What can hang from each mark:
k711: k177 k600
k600: k525 k711 k782
k413: k177
k177: k413 k782
k525: k287 k600
k782: k177 k600
k287: k525

Each row was made from one small tree. The marks that hang from a mark follow it in brackets, in the order of their numbers. Every link used is in the known rows. Write each row's tree.
Known rows:
k177{k782{k600}}: [ 2.51  0.75  1.09 -1.66  1.51 -0.47 -2.40 -1.01  2.47  0.48  0.66 -1.44
  1.75 -1.13 -2.50  0.15  0.01  0.79  0.70 -0.22  0.08 -0.99]
k525{k600{k782}}: [ 2.13  0.45 -0.03 -0.83  3.63  3.23 -1.63  1.44  0.60  0.52  2.88 -0.58
  0.48  0.36 -1.48 -1.72 -1.30  1.19  2.53  0.87  0.58  0.29]
k782{k177 k600{k525{k287}}}: [ 3.37 -0.57 -2.25 -0.84  3.57  1.06  1.18 -0.17  1.01 -2.15  0.94 -0.08
  0.67  1.95 -0.59 -0.16 -3.06  1.13  1.35  4.14 -1.00  0.68]
k711{k600{k782{k177}}}: [ 2.88 -3.24  0.49  0.34  3.54  3.62  0.54 -0.19 -1.14  1.30  1.32 -0.19
 -0.76  0.03 -0.31 -3.35 -2.21  0.11  0.48  3.62 -0.61 -0.36]
k287{k525{k600}}: [ 0.63 -0.62 -1.51 -3.31  3.45  2.33 -0.33  1.62  1.58 -0.64  2.72 -0.87
  0.35 -0.41 -1.96  0.53  0.19  1.58  1.08 -0.44 -0.89  0.16]
k711{k177 k600}: [ 2.38 -2.15  0.68 -0.09  4.06  2.40  0.30 -1.09  0.06  2.86  1.96 -0.54
 -1.26 -1.87 -1.23 -1.69 -1.12  1.73  1.33  1.81  0.67 -0.52]
k413{k177{k782}}: [ 3.95 -0.65  0.41 -0.72  2.63  2.31  1.33 -2.36 -0.23  1.56  0.71 -2.53
  0.31 -1.26 -2.18  0.67  0.64  2.15  2.25 -1.36  0.44  0.13]
k525{k287 k600{k782}}: [ 2.26 -0.07 -1.54 -1.06  4.32  4.39 -1.87  1.58 -0.34 -0.12  2.62 -0.82
 -0.28  1.83 -0.75 -1.11 -2.05  1.79  3.07  1.55 -0.14  0.90]
k711{k177 k600{k525{k287} k782}}: [ 4.33 -2.02 -0.87  1.26  3.57  3.15  0.11 -0.38 -1.26  2.47  2.36 -1.60
 -2.44  1.14  1.05 -3.61 -4.23  0.82  2.09  5.46  0.68 -0.04]
k177{k782}: [ 2.81 -0.62  0.96 -1.77  1.78  0.82 -1.41 -0.84  0.09  0.62  1.72 -1.97
  0.53 -1.28 -0.99  1.53  0.23  1.62  1.29 -0.23  0.05 -0.19]
k711{k177{k782{k600}}}: [ 3.76  0.77  1.72 -0.75  1.87  0.52 -2.59 -2.62  2.22  1.43  0.25 -1.33
  1.27 -1.77 -3.71 -0.85  0.03  2.12  0.89 -0.44  1.13 -1.77]
k782{k177{k413} k600}: [ 2.32 -0.16 -0.84 -0.93  4.06  0.79  0.17 -2.62  0.29 -0.59 -1.33  0.69
 -0.14 -0.15 -4.16 -0.80 -1.26  1.02 -0.55  0.86 -1.18  0.23]
k287{k525{k600{k711 k782}}}: [ 2.06 -0.49 -0.41 -1.16  3.20  4.26 -2.58  0.95  1.76 -0.83  1.46 -0.69
 -0.12 -0.26 -2.19 -2.85 -0.91  0.75  0.91  0.85 -0.05  0.22]
k287{k525{k600{k782{k177{k413}}}}}: [ 2.53 -1.29 -1.57 -1.99  4.36  3.88 -0.43 -0.77 -1.64 -1.07  0.02 -0.23
 -1.26  0.97 -3.89 -1.95 -1.12  1.02 -1.06  0.41 -1.58 -0.12]
k600{k525{k287} k711{k177{k413}}}: [ 4.66 -0.52 -1.62  0.77  4.95  2.39 -0.49 -3.40 -1.76 -0.48  0.04 -0.65
 -3.14  0.21 -1.98 -0.68 -3.12  2.74  1.35  3.21  0.77  1.73]
k525{k287 k600{k782{k177}}}: [ 3.09 -1.28 -1.53 -1.16  5.17  5.32 -0.73  0.55 -1.49 -1.68  2.03  0.16
  0.02  2.37 -1.58 -1.28 -1.97  2.46  2.01  1.97 -0.56  0.28]
k413{k177{k782{k600{k525 k711}}}}: [ 5.30  0.64  0.79  0.72  2.17  0.89  0.13 -2.71  2.69 -0.17  0.17 -1.63
  1.80 -0.99 -3.02 -1.83 -0.69  0.95  1.72  1.14  1.14 -0.11]
k413{k177}: [ 2.50 -0.62 -0.96  0.01  3.42  2.89  2.74 -1.23  0.33  1.78  0.98 -1.45
 -0.33 -0.62 -1.68  0.07 -0.42  1.73  3.15 -0.27  0.08  1.15]
k525{k287 k600{k711{k177{k413}}}}: [ 3.27 -0.42 -1.30 -0.42  6.82  4.32 -2.57 -3.00 -1.47 -0.85  0.48  0.57
 -2.16 -0.29 -4.54 -0.63 -1.01  4.18  1.49  0.24  0.78  1.07]
k287{k525{k600{k782}}}: [ 1.33 -0.21 -1.04 -2.01  2.65  3.37 -1.41  1.86  1.28  0.20  2.23 -1.20
 -0.13  0.48 -1.53 -1.93 -0.96  0.73  1.01  0.49 -0.68 -0.24]
k782{k600{k525 k711}}: [ 3.00  0.92  0.07  0.33  2.34 -0.26 -0.91 -0.05  3.52 -0.84  1.18 -0.26
  1.24 -0.53 -1.01 -1.76 -2.24  0.10  1.65  3.26  0.65  0.66]
k600{k525}: [ 2.97 -0.14 -1.02 -0.68  2.21  0.00  1.29  0.91  0.64  0.21  3.03 -1.52
  0.06  0.01  0.99  0.67 -2.14  0.80  2.31  2.89 -0.02  0.97]
k525{k287 k600{k782{k177{k413}}}}: [ 3.14 -1.05 -1.97 -1.12  6.07  4.73 -0.86 -1.38 -2.97 -1.43  0.51  0.29
 -1.79  2.34 -3.06 -1.36 -2.26  2.43  0.82  1.49 -1.03  0.85]
k177{k413}: [ 1.68 -0.50 -1.14 -1.05  3.37  0.73  0.11 -1.51 -0.97  0.89  0.41 -0.70
 -1.78 -0.67 -1.97  0.68 -1.06  1.23  0.79  0.46 -0.86  1.46]

Which tree is each row?
[ 4.80 -1.86  1.47 -0.41  2.77  0.74  0.02 -1.77 -0.38  2.08  2.81 -2.30
 -0.47 -1.70 -0.44 -1.17 -1.27  1.34  0.65  2.64  1.24 -1.40] | k711{k177{k782} k600{k525}}
[ 4.08 -0.20  1.42  1.94  3.09  4.08 -2.28 -1.67  0.14  1.62  0.23 -0.78
 -1.15 -1.36 -2.18 -3.49 -2.28  1.87  2.04  2.13  2.16 -0.06] | k600{k711{k177} k782}
[ 3.50  0.40  0.47 -0.54  2.14  1.14  0.18 -2.63  2.15  1.46 -0.12 -1.73
  1.60 -1.09 -3.63 -0.66  0.63  1.31  1.77 -1.27  0.43 -0.74] | k413{k177{k782{k600}}}
[ 2.73  0.61  0.47 -1.52  2.31 -0.94 -2.45 -2.92  0.92  0.66 -0.83 -1.35
  0.09 -1.27 -3.94 -0.01 -0.04  0.87 -0.73 -0.75 -0.73 -0.42] | k177{k413 k782{k600}}
[ 3.27 -1.78  0.43  1.33  4.17  2.77 -0.87 -2.93 -1.96  4.04  0.01 -0.95
 -3.24 -1.17 -2.31 -4.31 -2.43  0.69  0.05  2.22  0.44 -0.25] | k711{k177{k413} k600{k782}}
[ 1.24 -0.86 -0.95 -2.34  3.97  3.38 -1.56  0.79  2.01 -1.71  1.90 -0.13
  0.31 -1.01 -2.60 -0.47  0.20  1.79  0.78  0.01 -0.47  0.52] | k287{k525{k600{k711}}}
[ 5.20 -0.87 -0.24  1.58  3.91  2.55  0.16 -2.40 -2.16 -1.23 -0.44 -0.33
 -1.69  0.75 -1.67 -2.73 -3.42  0.45 -0.13  4.07  0.16  1.21] | k600{k525 k711 k782{k177{k413}}}
[ 3.92  0.46  1.22  1.15  4.62  4.84 -3.03 -0.90  0.75  0.63  1.66  0.12
 -0.05 -0.93 -3.41 -3.44 -1.29  2.57  2.52  1.07  2.38 -0.24] | k525{k600{k711{k177} k782}}
[ 3.14  0.29  1.77 -0.79  1.99  0.60 -3.62 -1.61  3.04 -0.56 -0.08 -0.93
  1.74 -1.71 -3.08 -0.82 -0.13  1.10  0.51  0.18  0.49 -0.54] | k177{k782{k600{k711}}}
[ 4.18 -2.67  0.09  0.80  3.22  2.46  1.75  0.45 -0.93  0.75  2.15 -0.81
 -0.70  0.69  1.15 -3.48 -3.51 -0.64  0.54  5.45 -0.27 -0.26] | k711{k600{k525 k782{k177}}}
[ 5.87 -0.67  0.15 -0.02  3.09  2.48 -1.84 -2.61 -0.68 -0.76  1.30 -1.88
 -0.80 -0.34 -1.22  0.29 -1.91  3.21  1.85  2.57  1.53 -0.04] | k600{k525{k287} k711{k177{k782}}}
[ 3.55 -0.41 -2.78 -0.82  4.29  0.35  0.98 -2.15 -0.54 -1.97 -0.49  0.00
 -0.97  2.22 -2.10 -0.23 -3.32  1.12  0.01  3.41 -1.57  0.89] | k782{k177{k413} k600{k525{k287}}}
[ 4.04  0.52 -1.41 -1.68  2.60 -1.29 -1.62 -2.27  0.17 -0.73 -0.03 -1.97
 -0.39  0.98 -2.02  0.64 -2.21  0.92 -0.01  1.75 -1.07  0.33] | k177{k413 k782{k600{k525{k287}}}}
[ 3.10 -0.42 -0.85 -0.61  6.27  4.99 -2.37 -1.01  0.30 -0.94  1.87  0.40
 -0.55 -0.34 -3.20 -0.49 -0.97  4.20  2.99  0.82  1.26  0.54] | k525{k287 k600{k711{k177}}}
[ 3.19  0.73  0.33  0.80  4.19  1.35 -2.59 -4.02  1.46  0.79 -1.81  0.61
 -1.16 -2.02 -5.32 -2.54 -1.37  1.90  0.17  0.58  1.08  0.16] | k782{k600{k711{k177{k413}}}}
[ 5.84 -0.04  1.23  0.49  3.19  0.82 -1.68 -4.56 -1.45 -0.13  0.24 -1.83
 -1.57 -1.76 -3.34 -0.53 -1.20  2.33 -0.01  1.28  1.49 -0.16] | k600{k525 k711{k177{k413 k782}}}
[ 4.40 -1.32 -1.84  0.26  3.07  3.30  1.17  0.34 -1.86 -1.18  1.46 -1.16
 -1.05  2.78  1.05 -1.25 -4.02  0.95  1.90  4.89 -0.72  0.92] | k600{k525{k287} k782{k177}}
[ 4.03  0.49  0.76  1.11  5.43  4.43 -3.34 -2.85 -0.98  0.63  0.14  0.09
 -1.74 -1.06 -5.01 -3.73 -1.59  2.34  0.97  0.64  1.88  0.38] | k525{k600{k711{k177{k413}} k782}}
[ 4.92  1.33  1.23 -0.24  1.66 -0.75 -1.34 -2.25  2.22  0.75  1.31 -1.85
  1.47 -1.10 -2.39 -0.78 -1.20  1.56  1.20  1.54  1.51 -1.71] | k711{k177{k782{k600{k525}}}}
[ 3.30 -0.66 -0.61 -0.71  5.28  3.68 -0.49 -1.40 -1.98 -0.86  0.80  0.37
 -0.85  0.77 -3.80 -1.97 -1.60  1.65  0.33  0.81 -0.31  0.25] | k525{k600{k782{k177{k413}}}}
[ 2.87  0.68  1.05  0.74  3.34  1.93 -2.46 -2.15  3.02  0.72 -0.37  0.30
  0.51 -1.99 -3.87 -2.25 -1.28  2.06  1.42  1.02  1.63 -0.36] | k782{k600{k711{k177}}}
[ 3.26 -1.67 -0.03  0.70  2.23  1.30  0.40  1.25  0.05  2.16  2.96 -1.67
 -0.90  0.22  1.85 -3.32 -3.41 -1.11  1.39  4.87 -0.01  0.15] | k711{k600{k525 k782}}
[ 5.37 -0.34 -0.69  1.95  3.37  3.82 -1.59 -1.37 -0.77  0.29  1.10 -1.41
 -1.86  0.93 -0.08 -2.65 -4.24  1.86  2.66  4.62  1.62  0.90] | k600{k525{k287} k711{k177} k782}
[ 2.92 -1.55 -0.25 -1.21  4.01  5.44 -1.41  0.20  0.41 -2.20  0.76  0.22
  0.20  0.30 -3.18 -3.00 -0.94  1.34 -0.16  1.52 -0.40 -0.22] | k287{k525{k600{k711 k782{k177}}}}
[ 3.64 -2.40  1.82 -0.67  3.14  1.88 -1.25 -2.39 -0.45  2.60  1.84 -1.78
 -0.53 -2.41 -2.02 -1.11  0.02  1.91  0.65  0.58  0.86 -1.81] | k711{k177{k782} k600}
[ 2.97 -3.12 -0.04  0.43  4.41  3.02  0.47 -1.92 -2.73  1.62 -0.18 -0.20
 -2.50  0.14 -1.81 -3.46 -2.55 -0.04 -0.88  2.96 -1.21  0.14] | k711{k600{k782{k177{k413}}}}
[ 3.97 -0.27 -0.28  0.78  5.48  5.99 -3.34 -0.83 -0.13 -0.23  1.46  0.01
 -1.04  0.48 -2.65 -3.00 -1.99  3.34  2.88  1.89  1.72  0.38] | k525{k287 k600{k711{k177} k782}}
[ 5.43  0.33  0.88  2.26  2.52  2.85 -1.13 -1.17  0.18  1.02  1.27 -1.29
 -1.14 -0.63 -0.77 -3.44 -3.33  1.27  2.32  4.04  2.32  0.19] | k600{k525 k711{k177} k782}
[ 3.99 -0.66 -1.40 -0.07  4.08  2.08 -0.09 -0.87  1.54 -2.99  0.30  0.47
  0.66  1.47 -1.35 -1.11 -2.90  1.50  1.25  4.55 -0.41  0.85] | k782{k177 k600{k525{k287} k711}}
[ 3.79 -1.42 -0.79 -0.16  5.93  6.19 -2.05  0.10 -0.96 -2.52  1.16  0.83
 -0.22  1.73 -2.35 -2.27 -2.16  2.53  1.87  2.51  0.11  0.78] | k525{k287 k600{k711 k782{k177}}}
[ 4.24  0.47 -0.93  0.84  3.71  1.75 -1.63 -1.73  2.12 -0.55  0.42 -0.33
 -0.28  0.30 -1.89 -2.06 -3.12  2.03  2.30  3.82  1.17  0.38] | k782{k600{k525{k287} k711{k177}}}
[ 4.65  0.86  0.76 -0.37  2.29 -1.29 -2.65 -3.07  1.44 -0.88 -0.49 -1.25
  0.40 -0.95 -3.23 -1.07 -1.45  0.39 -0.70  1.49  0.20  0.03] | k177{k413 k782{k600{k525 k711}}}
[ 5.16 -1.01  0.35  1.45  3.05  3.07  0.30 -0.54 -0.45 -1.25  1.06 -0.35
 -0.31  0.71 -0.20 -2.69 -3.30  0.61  1.17  4.84  0.82  0.73] | k600{k525 k711 k782{k177}}
